Each row was made from one path, in order. Every step used is in the known rows, and no mark comes twice. Write each row's path.
Known rows:
T-S: [  4   1  26  26   9   0  15  16 -13  -2  20   1   3 -14   5 -24  18  10
  12  11 -11]
E-Y: [ 13  11  11  25   6 -23  15  17 -23   4  11   6  14 -26   3 -29  31  14
  15  -4   3]
X-S-W-M: [ 46   2  38  17   1 -11  -3  29  -4  -5  26  29  -8  -2  15 -14  33  18
  10  25 -15]
W-M-T: [ 24  -9  28  14  -7 -24  15  -5 -15  20   5   8  -3  -1 -16 -27  22  14
  38  12  -6]
M-X: [ -1   9  22   6  -6  -7 -21   0  -7  20   9   4  17 -19 -12 -28  30  17
  21  -3   2]
D-S: [ 26  29  35  13  13  -2 -16  26 -10   6  11   1  12 -21  -5 -10  27  20
  -5  15  -5]
K-M: [ 29   3  19  17 -10 -17 -22  10  -6  20  26   2  14  10 -14 -31  38   5
   9  -6   6]
K-M-X-S-Y: [ 32   2  20  11 -10 -22 -41   6 -11  17  33  10  22   7   3 -32  48  10
  15  -3  13]
X-S-J: [ 41  22  40   6  15  -7 -12  31 -22  10  25  21  12 -18   6 -15  29  12
  -1  25  -1]
S-J: [ 23  23  26  11   8  -3  -1   8  -8  20  26   4  26 -24 -18 -22  21  10
  -2  10   7]
D-M-T: [ 27  16  19  23   2 -20 -16   6  -1  28   3   1 -16  -4  -6 -24  40  14
   2  16  12]
X-S-Y: [ 33  15  34   0  16 -15   0  29 -18  -1  26   5   7  -9  28 -21  32  19
  10  16   1]
W-M: [ 25  -5  27  14  -6  -7   8   7 -14  10  14   6  -3  -4 -18 -28  18  10
  26   4 -14]
T-S-W-M-X: [ 13 -12  23  38  -3  -2  12   3   5 -10  31  16   1  -7   8 -23  24  14
  15  16 -15]
E-J: [ 27  27  21   5   0   2  10  18  -2  23   5  19  23 -20 -10 -28  19  17
   5  -5  11]
W-M-X-S-Y: [ 27  -6  29   8  -5 -11 -11   2 -20   8  21  14   5  -7  -1 -28  28  14
  31   8  -7]
M-X-S: [ 14  11  31   4  -1  -9 -30  15 -18  15  12  17  12 -18   3 -22  35  19
  20   8  -1]
K-M-D-S: [ 34   8  27  16 -10 -10 -35   7  -4   3  32  10  31   2 -15 -20  34   7
  -8  -7  -1]
D-S-W-M: [ 40  16  34  26   4  -4 -11  18   8  -5  22  12   5 -12  -1  -8  31  23
  -5  22 -11]
K-S-W-M: [ 36   5  30  23  -6  -6  -5  11   2  -5  31  33  13  23  -7 -24  16   2
  17  16  -5]
T-S-K-M-W: [ 19 -20  13  38   4 -15   0  10  -1  -3  30  21  23   5   9 -22  32   4
   6   6  -8]
X-S-K-M: [ 51   4  25  20   5 -17 -19  35 -15   7  24  33  15  10  16 -17  41   7
   5  16  -4]

Which path is each row?
[ 44  16  21  28   7 -17 -24  18  -3  13  15  17  29   1   0 -11  41  16
  -3  16   4] -> D-S-K-M-T
[ 32  -9  25  16  -8 -11 -13   7 -18  10  16  27   7  -3  -6 -25  29  11
  29   9 -12] -> W-M-X-S-K
[ 23 -17  22  11 -11 -31 -31   3   4  13  29   8  22   5 -14 -27  44   9
   7 -11   4] -> K-M-W
[ 35   3  30  22  -6 -15  -2   5   2   0  26  34  13  24  -6 -23  18   5
  23  19  -1] -> K-S-W-M-T
[ 31  -5   3  30  -9 -18 -23   6   2  20  22  24  35  13  -5 -27  42   4
  11  -5   5] -> S-K-M-X
[ 22   1  22  17   2 -17 -31   9   9  12  16   6  -9 -11  -6 -22  42  13
 -13   3   1] -> D-M-W
[ 44  18  21  29   8 -10 -27  24  -3   8  20  16  28  -1  -1 -11  38  13
 -10  12  -1] -> D-S-K-M
[ 34   4  35  13  -3   1  -5   0 -12  -4  26  16  20 -16 -21 -15  15  10
   4   6 -17] -> W-M-D-S-J
[ 17 -11  25  39   0  -2  21   9   5 -13  32  14  -3  -5   8 -22  22  13
  12  18 -17] -> T-S-W-M
[ 25 -18  22  28  -3 -22  21  -5 -15  12  10  16   3   3  -7 -26  22  11
  37  17  -9] -> W-M-T-S-K
[ 30   0  35  13  -5   0  -4   3 -13  -6  21  14  14 -12 -18 -16  15  12
   9   3 -21] -> W-M-D-S
[ 45   0  38  17   1 -19  -1  23  -4   0  21  30  -8   1  17 -14  35  20
  16  29 -11] -> X-S-W-M-T
[ 29  -9  25  24 -14  -6  10   0  20 -10  30  19   7  -2  -6 -18  23  17
   6   6 -18] -> S-W-M-D
[ 31  20  21  19   3  -8 -40  12  -6  15  19   8  -8  -9  10 -26  45  13
  -5  11  11] -> D-M-X-S-Y
[ 21   6  23  12   0 -11 -28  16 -14  14  12  27  21 -11   8 -21  38  16
  17   9  -2] -> M-X-S-K
[ 16 -13  26  36  -2   0  20   5   6 -19  34  17   4  -6   7 -19  19  12
   8  14 -20] -> T-S-W-M-D
[ 37   6  25  21 -12 -11 -33   5   7  -1  37  14  29   4 -10 -18  36   9
 -12  -5  -2] -> K-M-D-S-W
[ 31  20  23  20   1  -5 -45  16  -8  19  14  13 -12 -10   1 -24  45  12
  -6  13   6] -> D-M-X-S
